What can hang from each mark:
j_67: j_951
j_160: j_592 j_951
j_951: j_160 j_223 j_641 j_644 j_846 j_885
j_592: j_484
j_484: j_820
j_820: j_223 j_484
j_223: j_933
j_641: j_951
j_825: j_951
j_933: j_223 j_484

Every row comes from one small tree of marks. The marks that hang from a mark follow it in brackets, in the order of their numbers. Every link used is in the known rows. Which tree was each row made from?
Known rows:
j_67(j_951(j_160(j_592) j_223 j_641 j_885)): [ 4.487 -6.460  1.317  6.723  1.530 -0.053 -2.625 -2.209  3.439  1.103
  2.317 -2.408 -3.269 -1.232 -3.278  1.057  4.150 -0.414 -2.374 -2.134
 -3.340  0.186 -1.675]
j_933(j_223 j_484(j_820)): [-3.791  1.250  4.380 -4.118  0.210  0.584  0.841  4.226 -3.674 -0.926
  3.248  3.137  2.491 -0.715  8.180  0.836 -1.225 -1.721  0.649  1.772
  0.385 -2.198 -0.569]
j_825(j_951(j_641)): [ 1.619 -0.433 -0.714  0.485 -0.072 -0.880  1.687 -0.244  0.564  0.361
  0.219 -3.135 -1.421  0.172 -4.741  0.203 -0.624 -0.019  2.536  1.030
  0.346 -1.608  0.134]
j_641(j_951(j_223(j_933) j_846 j_885)): [ 2.361 -2.526  0.888  1.586 -0.947 -1.315  1.746 -1.842 -0.325 -0.686
  2.449 -5.942  0.938 -0.743  1.054  0.847  1.355 -4.059 -0.366 -1.051
 -3.283  0.600 -0.802]
j_160(j_592 j_951(j_223 j_641 j_644 j_846 j_885)): [ 7.857 -4.112  2.471  4.973  5.803 -1.954  2.960 -0.946 -0.085  1.372
  1.818 -7.022 -3.127  0.082 -4.648  2.132  0.539  2.343  2.886 -0.723
 -3.698  1.229  0.839]
j_820(j_223): [-1.094  1.301  1.421 -1.955 -0.133  0.523 -0.994  1.488 -1.285  0.045
  0.193  0.424  1.434 -0.204  2.305  0.544  1.757 -0.754  0.232 -0.444
  0.444 -0.116  0.782]
j_592(j_484): [-2.254 -0.101  1.102 -1.345  1.303 -0.843  1.400  0.436 -1.302  0.361
 -0.063  0.113  0.909 -0.773  2.523  1.304 -0.878 -0.173 -0.483 -1.636
 -0.478 -1.456 -0.317]
j_825(j_951(j_160)): [ 0.722 -1.380  0.298  0.126 -1.514 -0.457 -0.407 -2.104  1.188 -0.681
  0.111 -1.497 -0.810 -0.904 -2.865 -0.872  2.049 -0.736 -1.019 -0.796
  2.027 -0.821 -0.407]
j_67(j_951): [ 0.114 -2.083 -0.385  2.244 -0.258  0.335 -1.473  0.797  1.371  0.679
  0.293  0.355 -1.433  1.093 -2.846 -0.693 -0.610 -0.389 -0.463  1.125
 -1.927  1.375  0.383]
j_484(j_820(j_223)): [-1.664  1.671  1.711 -3.451 -0.777  1.995 -0.117  3.861 -1.552 -0.242
  2.100  2.185  2.852  0.157  4.575  0.390  2.114 -0.426  0.331  0.001
 -0.794 -1.423 -0.110]
j_951(j_223 j_641 j_644 j_846 j_885): [ 7.144 -3.511  2.375  5.049  4.241 -2.472  2.055 -4.405  0.648  0.799
  1.536 -5.877 -4.933  0.761 -2.873  3.006  1.623  1.005  4.117 -1.021
 -6.530  1.399 -1.332]
j_933(j_484(j_820)): [-2.394  0.591  2.650 -2.469  0.131  0.401  1.704  3.167 -2.537 -0.893
  3.316  2.849  2.255  0.179  5.486  0.873 -1.163 -0.455  0.303  0.856
 -1.102 -2.786 -0.866]
j_951(j_223 j_644 j_846 j_885): [ 5.428 -3.368  2.050  4.171  2.830 -1.673  1.157 -4.003 -0.478  0.448
  0.682 -4.757 -4.000 -0.156 -0.369  1.507  1.930 -0.052  2.285 -0.988
 -5.102  2.710 -0.328]
j_951(j_160): [ 0.725 -1.180  1.261  0.556 -0.249 -0.404 -1.174 -2.195  1.800 -0.664
  0.815  0.535 -0.340 -0.128 -0.495  0.346  2.546  0.294 -1.596 -1.805
  0.203 -0.415 -1.531]
j_825(j_951(j_160 j_641 j_644 j_846 j_885)): [ 8.331 -3.197  1.973  4.410  3.576 -4.351  3.114 -5.855  1.816  0.818
  1.595 -5.847 -5.210  1.558 -6.339  2.144  1.534  0.825  5.610 -0.649
 -4.680  0.702 -1.167]
j_825(j_951(j_644)): [ 1.792 -1.086 -0.146  1.004  1.217 -1.156  1.455 -1.392 -1.261  1.213
 -0.968 -3.691 -3.429  0.186 -2.778 -0.405 -0.650  0.270  1.971  1.438
 -0.094  0.838  1.358]
j_592(j_484(j_820(j_223))): [-4.001  1.550  2.866 -4.715  0.472  1.117  1.363  4.367 -2.994  0.149
  1.964  2.366  3.781 -0.600  6.976  1.718  1.252 -0.566 -0.063 -1.544
 -1.300 -2.989 -0.404]
j_641(j_951(j_160 j_223 j_644 j_846 j_885)): [ 6.844 -5.230  2.043  4.903  0.446 -2.815  2.292 -5.055  1.707  0.497
  1.154 -6.129 -4.632 -0.698 -3.066  0.610  3.680 -1.834  0.191 -1.972
 -4.997  2.267 -1.406]
j_820(j_223 j_484): [-3.043  2.069  2.670 -3.232  1.256 -0.071 -0.076  3.162 -3.122 -0.001
  1.171  1.459  3.094 -0.830  4.834  1.515  1.604 -1.156  0.579 -1.502
 -0.553 -1.023  0.802]
j_951(j_223): [-0.508 -1.696  0.671  0.869 -0.760  1.409 -1.501 -0.660  0.075 -0.730
  0.130 -1.600 -0.388 -1.771  0.669  0.048  2.190 -0.579 -2.410 -1.106
  0.279 -0.147 -0.551]
j_951(j_160(j_592)): [ 1.479 -2.037  1.731  1.155  1.182 -0.886 -1.918 -0.380  1.646  0.997
  1.641  0.285  0.042 -0.683 -0.316  0.010  2.867  0.822 -2.971 -2.594
  1.286 -1.019 -1.449]
j_223(j_933(j_484)): [-3.739  1.066  3.195 -2.181  1.940 -1.080 -0.291  0.408 -3.128 -1.261
  3.222 -0.030  3.205  0.414  6.536  2.265 -1.609 -1.435 -0.855 -0.133
  0.200 -2.153 -0.614]
j_223(j_933): [-1.821  0.791  0.922 -1.243  1.046 -0.106 -1.225 -0.513 -0.824 -0.675
  1.838 -0.960  2.308  0.683  3.347  1.291  0.037 -0.636 -0.927 -0.544
  0.006 -0.802 -0.664]

Write each row's tree:
[ 5.105 -1.465 -0.048  3.875  3.972 -2.075  2.960 -3.618 -0.238  1.381
 -0.047 -3.209 -4.392  1.007 -1.327  2.459 -0.388  1.141  4.631  0.852
 -4.804  1.136  0.090]  j_951(j_641 j_644 j_885)
[ 4.555 -4.823  4.459  3.648  4.134 -3.019  0.793 -2.687  1.646  0.892
  3.355 -3.784 -0.942 -1.630 -0.368  3.600  3.685  0.317 -0.536 -5.529
 -3.786 -2.293 -3.344]  j_951(j_160(j_592(j_484)) j_223 j_641 j_846 j_885)
[ 3.801 -2.209  1.618  1.115 -1.315 -2.914  1.631 -1.138  3.042  0.197
  1.912 -2.543 -0.780  0.950 -4.965 -0.467  1.648 -1.308 -0.207 -1.659
 -1.917 -0.084 -2.024]  j_641(j_951(j_160 j_846))
[ 6.651 -1.891  2.845  2.554  6.651 -3.275  2.983  1.411  0.689  2.194
  2.263 -4.985 -2.098  2.636 -6.881  1.946 -1.687  4.214  3.847 -0.062
 -2.528  0.077  0.457]  j_160(j_592 j_951(j_641 j_644 j_846))
[ 3.838 -3.118  2.224  2.307  1.472 -1.516  0.429 -2.151 -0.434  0.527
  0.641 -6.436 -3.825 -0.130 -4.288  0.111  1.309  0.195  1.424 -0.458
 -1.795  1.101 -0.160]  j_825(j_951(j_223 j_644 j_846))
[ 3.795 -2.188  4.450  2.283  5.243 -2.460 -0.467 -3.180  0.620  0.203
  3.917 -6.322 -1.772  2.141 -1.082  4.147  1.669  1.667  1.828 -2.065
 -5.016 -0.666 -2.851]  j_951(j_223(j_933) j_641 j_644 j_846)
[-1.741  0.385  1.870 -3.241  2.175  1.448  3.583  6.097 -4.484  0.610
  1.573  0.879  4.805 -2.041  6.719  1.054  0.193 -0.470  0.160 -0.759
  0.021 -1.995  2.640]  j_160(j_592(j_484(j_820(j_223))) j_951(j_885))
[ 4.764 -2.981  6.134  1.209  6.927 -4.128  2.432  0.388  1.541  2.593
  5.404 -1.599 -1.435  2.108 -0.663  4.102  1.801  3.904  1.833 -4.083
 -5.685 -3.768 -4.438]  j_951(j_160(j_592(j_484(j_820))) j_641 j_644 j_846)
[-4.886  2.888  3.671 -4.509  2.381 -0.158 -1.283  2.683 -3.965 -0.570
  3.044  0.579  5.507 -0.133  8.111  2.850  1.630 -1.783 -0.298 -2.032
 -0.586 -1.804  0.138]  j_820(j_223(j_933) j_484)
[ 4.644 -3.425 -0.371  4.188  1.807 -0.709  2.271 -4.125 -0.851  0.600
 -0.556 -6.767 -5.260 -1.428 -2.992  1.242  1.320 -0.549  2.918  0.793
 -2.701  0.545  0.674]  j_825(j_951(j_223 j_641 j_644 j_885))
[ 4.176 -3.337  1.733  3.078  1.683 -2.405  2.338 -3.254 -0.845  0.483
  2.144 -7.503 -1.949  0.251  0.756  1.710  1.185 -2.683  0.915 -0.697
 -5.138  1.869 -0.558]  j_641(j_951(j_223(j_933) j_644 j_846 j_885))
[ 4.086 -1.854  0.466  2.977  1.322 -1.295  1.162 -4.291  2.159 -0.443
  1.172 -1.053 -1.763 -0.049 -1.441  2.000  2.317  0.114  1.693 -1.339
 -2.756 -0.462 -1.656]  j_951(j_160 j_641 j_885)
[ 2.386 -0.689  0.352  0.761  2.879 -0.331  1.717  3.019  0.451  0.842
  1.057 -2.235  0.942  0.195 -4.171  0.559 -1.278  2.329  0.678  0.258
  1.415 -1.533  1.172]  j_160(j_592 j_951(j_641))
[-3.530  1.900  3.965 -4.349 -0.044  0.997  0.682  4.712 -3.845 -0.822
  3.470  3.203  3.610 -0.020  7.778  1.271  0.583 -1.245  0.479  0.382
 -0.722 -2.816 -0.011]  j_933(j_484(j_820(j_223)))
[ 8.641 -5.534  4.140  6.217  5.392 -3.372 -0.016 -4.731  2.446  1.702
  3.140 -5.637 -4.818 -0.017 -3.153  3.122  4.425  1.907  1.207 -3.653
 -5.239  0.330 -2.810]  j_951(j_160(j_592) j_223 j_641 j_644 j_846 j_885)
[ 1.990 -2.255  1.263  0.837 -1.113 -0.445 -0.138 -0.687  0.193 -0.656
  0.974 -4.745 -1.011 -1.085 -3.969 -0.666  1.542 -1.201  0.211 -0.782
  0.154 -0.130 -0.369]  j_825(j_951(j_223 j_846))
[ 5.492 -4.228  1.920  5.316  3.130 -1.056  0.265 -6.453  1.688  0.009
  0.910 -4.201 -5.104 -0.925 -1.164  2.880  4.307  0.825  0.537 -2.082
 -4.317  0.506 -1.904]  j_951(j_160 j_223 j_641 j_644 j_885)
[-4.230  1.422  3.580 -3.680  1.199  0.354  0.625  2.758 -3.388 -1.525
  5.175  1.956  4.625  0.763  8.757  2.171 -1.134 -0.927 -0.637  0.347
 -1.073 -3.575 -1.526]  j_223(j_933(j_484(j_820)))
[-4.887  2.361  4.540 -4.220  1.871 -0.613 -1.369  1.926 -4.544 -1.198
  3.401  0.419  4.680  0.131  8.767  2.738  0.194 -2.120 -0.633 -0.632
  0.626 -2.260  0.210]  j_820(j_223(j_933(j_484)))
[ 6.645 -3.586  1.797  4.955  5.186 -2.981  1.021 -3.892  1.441  2.389
  1.599 -2.922 -4.370  0.271 -1.522  2.561  2.452  1.996  1.695 -1.754
 -3.560 -0.036 -1.328]  j_951(j_160(j_592) j_641 j_644 j_885)
[ 1.398 -2.191  1.121  1.568  2.060  1.228  0.759 -0.572 -1.157 -0.596
 -0.754 -4.106 -1.868 -1.083 -1.667  0.346  0.674  1.620 -1.021  0.282
  0.143  1.394  1.805]  j_160(j_951(j_223 j_644))
[ 3.941 -2.540  2.821  1.854  3.158 -0.606  1.407 -0.651 -0.338 -0.495
  0.713 -5.148 -1.866  0.448 -3.961  0.819  0.492  2.110  0.863 -0.396
 -1.858  1.822  0.835]  j_160(j_951(j_223 j_644 j_846))
[ 4.118 -4.480  3.053  3.828  2.049 -2.313 -2.912  0.347  3.746  1.777
  3.355 -0.485 -1.507  1.819 -5.341 -0.051  1.860  0.775 -1.461 -2.238
 -2.728  0.791 -2.009]  j_67(j_951(j_160(j_592) j_846))
[ 5.057 -5.872  0.871  4.973  0.755 -1.362  0.750 -3.050  0.702  2.005
  0.434 -5.267 -4.138 -2.751 -0.724 -0.117  4.195 -1.772 -2.957 -2.053
 -1.888  1.201 -0.474]  j_641(j_951(j_160(j_592) j_223 j_644 j_885))
[ 6.922 -5.385  3.837  5.322  4.118 -2.571 -0.944 -4.347  1.227  1.401
  2.204 -4.494 -3.950 -0.944 -0.817  1.666  4.645  0.693 -0.656 -3.611
 -3.722  1.678 -1.825]  j_951(j_160(j_592) j_223 j_644 j_846 j_885)
[ 4.515 -2.779  4.536  2.009  6.861 -2.049  0.303  0.300 -0.107  0.781
  4.092 -7.508 -0.082  1.563 -2.910  3.309  0.503  3.097  0.488 -1.713
 -2.282 -0.910 -0.712]  j_160(j_592 j_951(j_223(j_933) j_641 j_644 j_846))
[ 6.474 -1.722  0.917  2.628  4.046 -2.251  3.759  1.241  0.463  0.919
  2.024 -3.791  0.160  0.987 -4.894  1.277 -1.522  1.509  3.937  0.084
 -2.141  0.163  1.162]  j_160(j_592 j_951(j_641 j_846 j_885))
[ 3.606 -3.310 -0.697  2.754 -1.149 -1.692  1.732 -0.909  1.398  1.523
  0.642 -2.074 -0.884 -1.839 -0.936 -1.016  2.182 -2.515 -1.875 -1.277
 -0.300  0.216 -0.106]  j_641(j_951(j_160(j_592) j_885))
[ 0.560 -4.855  1.611  3.758 -1.168  1.338 -4.268 -1.900  3.114 -0.799
  1.278 -0.619 -2.037 -0.944 -2.661 -0.277  4.180 -0.769 -4.489 -1.872
 -1.440  0.836 -1.629]  j_67(j_951(j_160 j_223))
[ 5.635 -2.909  3.457  3.585  4.193 -2.372  0.589 -2.677  1.398  0.877
  2.178 -5.397 -4.199  1.524 -4.451  2.853  1.607  2.289  2.652 -1.517
 -5.056  0.165 -2.245]  j_951(j_223 j_641 j_644 j_846)
[ 6.124 -4.014  2.215  4.003  4.346 -1.175  2.038 -0.637 -1.090  0.973
  0.917 -5.846 -2.271 -0.858 -2.234  0.738  0.684  1.315  1.075 -0.633
 -2.217  2.466  1.853]  j_160(j_592 j_951(j_223 j_644 j_846 j_885))
[ 7.268 -2.988  2.536  3.939  3.644 -3.560  0.922 -2.612  2.898  1.225
  3.386 -2.399 -1.634  0.862 -3.433  2.202  2.368  1.055  2.323 -2.803
 -3.669 -0.693 -2.500]  j_951(j_160(j_592) j_641 j_846 j_885)
